Each row comes from the steps of one path. Every step used is in the known rows, and no mark comes twice. Write the path behind each row, first mark first.
Known rows:
B/U/W: [-1.508 -0.832 -1.577  0.377  0.387  1.222  0.883 -0.279  1.415  1.530
 -3.239  1.311 -2.832  1.453 -1.785  0.219 -2.563 -4.788 -1.278 -4.119
 -1.474 -1.209]
U/W: [-1.973  0.546 -1.713 -1.339 -2.259  0.692  1.821 -0.240 -0.486  0.822
 -2.652  2.245 -2.913  1.467 -1.976  1.238 -3.475 -3.248 -2.810 -1.954
 -1.354  1.169]
G/B/U/W/T/M/L: [-1.434 -0.845 -1.867  0.298  2.481  0.606  0.481  1.608  3.427 -0.595
 -2.020 -0.151 -2.177  1.606 -1.572 -0.279 -5.010 -0.666  1.366  1.393
 -2.310 -0.842]
T/M/L/Q: [-0.175 -0.468 -0.688 -0.393 -1.312  2.708  2.302 -0.628  0.424 -2.079
 -0.058  0.522 -2.075  1.201 -1.920  0.750 -4.888 -1.062 -0.023  0.956
 -1.636 -1.975]
W/T: [-0.965 -0.241 -1.832  1.524 -2.633 -0.349  1.522 -1.023  0.952 -0.345
  1.423  0.642 -2.909  2.113 -1.352  0.073 -2.439  0.250  2.935  0.029
 -0.152 -0.619]
W/T/M/L: [-0.565 -0.526 -0.975  1.071 -2.861  1.241  1.318 -0.157  1.535 -2.127
  1.610  0.803 -1.996  1.497 -1.212 -0.381 -4.835  1.491  2.326  2.177
 -0.966 -1.193]
S/T/M/L/B/U/W: [-0.143 -0.458 -1.109 -0.948 -1.014  1.540  0.868  1.413  2.290 -2.442
 -0.126  3.637 -1.979  1.276 -1.951 -0.364 -5.612  0.677  1.045 -0.929
 -1.660 -1.339]
M/L/B/G: [-0.189 -0.145 -1.370  0.376  0.911  1.067  2.744 -0.114  0.699  0.117
  0.397  1.192 -1.723  2.078 -2.267  0.651 -3.691  0.870 -0.880  0.503
 -1.981 -3.620]
U/W/T/M: [-2.294 -0.002 -1.459 -0.764 -3.589  0.413  1.018  0.437  0.319 -0.697
 -0.868  2.254 -2.883  1.605 -1.273  0.637 -5.183 -0.985 -0.709  0.678
 -1.151  2.168]
T/W: [-1.933 -0.046 -1.213 -0.505 -4.263  1.939  0.856 -0.245 -0.081 -0.673
 -0.479  1.075 -3.113  1.407 -1.574  1.268 -4.320 -2.859 -0.714 -3.033
 -1.344  0.583]
M/L: [ 0.138  0.234 -1.196  0.510 -0.771  2.015  2.665 -1.298  0.715 -0.127
 -0.285  0.706 -1.594  1.074 -2.081  0.123 -3.039 -0.966 -0.614 -0.769
 -1.666 -3.649]
M/L/S/T/W/U: [ 0.237 -0.266 -0.972  1.302 -2.691  2.689  1.897 -0.597  1.019 -0.624
  1.473  2.217 -2.464  0.480 -1.975 -1.313 -2.499  1.932  3.238 -3.977
 -2.507 -2.334]
J/L: [ 0.293  0.564 -0.734  0.948  0.448  0.878  2.532 -1.547 -0.275 -0.539
 -0.227  2.363 -2.209  1.382 -1.860  0.680 -1.216 -1.585 -0.778 -0.337
 -1.784 -3.525]
U/W/T/M/L: [-1.798  0.132 -1.320 -0.483 -3.022  1.110  1.497  0.012  0.576 -0.540
 -0.349  2.199 -2.229  1.267 -1.268  0.263 -5.629 -0.507 -1.247  1.165
 -1.755  0.728]
G/B: [-1.142  0.066 -2.163 -0.425  1.193 -0.527  1.353  1.239  1.605 -1.101
 -2.012 -0.518 -2.894  2.168 -2.296  0.958 -3.077 -0.549  1.921  0.943
 -1.056  0.299]
W/T/M/L/B/A: [-0.130 -0.109 -1.181  0.831 -1.767  1.123  1.018 -0.328  1.191 -2.466
  1.659  0.312 -1.615  1.431 -1.315 -0.201 -2.007  2.465  0.600  3.104
 -1.387 -1.159]
U/B/A: [-0.999  1.348 -1.040 -0.724  1.053  1.378  1.833 -0.619 -0.168 -0.900
 -2.635 -0.091 -2.012  1.688 -2.401  0.578  2.433 -2.338 -1.145  0.767
 -1.234  0.541]
U/B: [-1.182  0.830 -1.403 -1.236  0.771  1.483  1.877  0.812  0.883 -0.727
 -2.475  1.522 -2.584  2.281 -2.351  1.409 -2.025 -2.246  1.660  0.700
 -1.136 -0.006]
J/L/M: [-0.184  0.094 -0.476 -0.020  0.843  2.111  2.996 -0.187 -0.796 -1.450
  0.320  4.328 -2.035  0.916 -1.896  0.759 -0.229 -0.809 -0.351  0.448
 -2.258 -3.603]
J/L/S/T/W/U: [ 0.382  0.005 -0.517  1.720 -1.381  1.564  1.802 -0.847 -0.001 -1.032
  1.547  3.774 -3.095  0.786 -1.761 -0.803 -0.746  1.274  3.094 -3.501
 -2.633 -2.336]
T/M/L/S: [-0.130 -0.866 -0.029 -0.351 -2.043  2.659  0.951  0.816  0.221 -2.692
 -0.750  1.582 -2.168  0.702 -1.923 -0.031 -3.353  1.192  1.064 -0.055
 -2.105 -0.685]

Which path is each row?
[-1.685  0.107 -1.702  0.825 -4.399  3.016  1.443 -0.090  1.133 -0.134
 -0.933  0.356 -3.310  1.441 -1.694  0.584 -4.517 -2.966  1.485 -4.044
 -1.471  0.068]
T/W/U
[-0.336 -0.984 -0.373 -0.359 -3.237  0.459  0.276  1.177 -0.184 -2.963
  0.355  3.198 -3.544  1.126 -2.067 -0.680 -1.485  2.627  4.329 -2.791
 -0.963  1.739]
L/S/T/M
[-2.572  0.222 -1.289  0.649 -2.464  2.851  1.945  0.720  1.164  0.230
 -1.346  0.555 -3.256  2.188 -1.882  0.460 -5.030 -2.849  2.007 -2.465
 -1.704  0.829]
T/W/U/B/G
[-1.923 -1.034 -2.016  0.055  1.983 -0.096  0.042  2.002  3.173 -0.749
 -2.478 -0.078 -2.816  1.956 -1.573  0.092 -4.565 -1.171  1.910  0.895
 -1.712  0.634]
G/B/U/W/T/M
[-0.413 -0.897 -0.710  1.198 -2.757  1.212  0.849  0.043  1.016 -2.137
  1.773  1.204 -2.363  1.227 -1.215 -0.634 -3.560  2.869  3.385  1.354
 -1.410 -0.691]
W/T/M/L/S
[-1.230 -1.182 -1.248  1.052 -0.132  1.724  0.679 -0.164  2.378  0.465
 -1.370  1.309 -2.138  1.193 -1.217 -0.617 -4.395 -2.331 -0.129 -1.557
 -1.895 -1.875]
B/U/W/T/M/L
[-1.579 -1.002 -1.817  1.316 -0.077  0.596  0.741 -0.643  1.947  1.647
 -1.514  1.217 -2.857  1.663 -1.318 -0.263 -2.704 -3.301  0.320 -3.008
 -1.250 -1.244]
B/U/W/T
[-1.921  0.629 -1.680  0.007 -2.673  3.531  1.523  0.721  1.592 -0.291
 -1.661  0.836 -3.148  1.754 -1.859  0.935 -4.458 -2.950  2.394 -2.496
 -1.876  0.471]
T/W/U/B
[-2.210  0.228 -0.800 -0.244  1.108  0.414  2.531  0.722  0.186 -0.063
 -1.946  1.013 -2.774  2.949 -2.406  0.650 -2.873 -1.903  1.203  0.699
 -0.880  0.583]
U/B/G
[-0.594 -0.233 -0.573  1.254 -1.149  2.397  2.366  0.079  0.933 -0.323
  1.200  2.283 -2.465  1.151 -2.132 -1.502 -3.051  2.037  3.585 -2.790
 -2.681 -1.651]
M/L/S/T/W/U/B/G
[ 0.020 -0.164 -0.595 -0.342 -2.858  1.293  1.563  0.550  1.406 -3.375
  0.839  2.710 -2.012  1.155 -2.015 -0.824 -5.174  1.111  2.164 -0.411
 -0.728 -0.894]
S/T/M/L
[ 0.050  0.157 -0.943  0.586 -1.270  3.107  1.969  0.122  1.376 -0.832
  0.850  2.644 -2.326  0.750 -2.106 -1.029 -2.622  1.798  3.958 -2.788
 -2.831 -2.069]
M/L/S/T/W/U/B
[-0.751 -0.526 -2.384 -0.879  1.623  1.020  0.551  1.212  1.852  0.725
 -2.544  2.305 -2.827  2.125 -2.033  1.731 -2.542 -2.212 -0.738 -2.077
 -1.931 -1.712]
L/B/U/W
[-0.385 -0.627 -0.981 -1.218  0.092  2.922  0.740  1.671  1.864 -1.754
 -2.073  2.101 -1.685  1.219 -1.861  0.916 -5.430 -0.694 -1.329  0.699
 -2.543 -1.846]
T/M/L/B/U/W
[-1.607  0.364 -1.592  1.513  0.422  1.835  3.115  0.713  1.726  0.538
 -2.343  0.085 -3.059  2.729 -2.496 -0.172 -2.983 -1.962  3.913 -1.007
 -0.968 -0.196]
W/U/B/G
[-0.975 -0.901 -2.126 -0.579  0.723  0.950 -0.064  1.776  2.415 -0.465
 -1.486  2.305 -2.769  2.187 -1.568  1.378 -3.721 -0.628  0.635 -0.155
 -1.802 -0.891]
L/B/U/W/T/M
[-1.268 -1.332 -1.607  0.377  2.496  0.547  0.030  1.828  2.979 -0.523
 -1.805  0.338 -2.539  1.345 -1.586 -0.555 -3.800  0.676  2.431  0.535
 -2.744 -0.373]
G/B/U/W/T/M/L/S
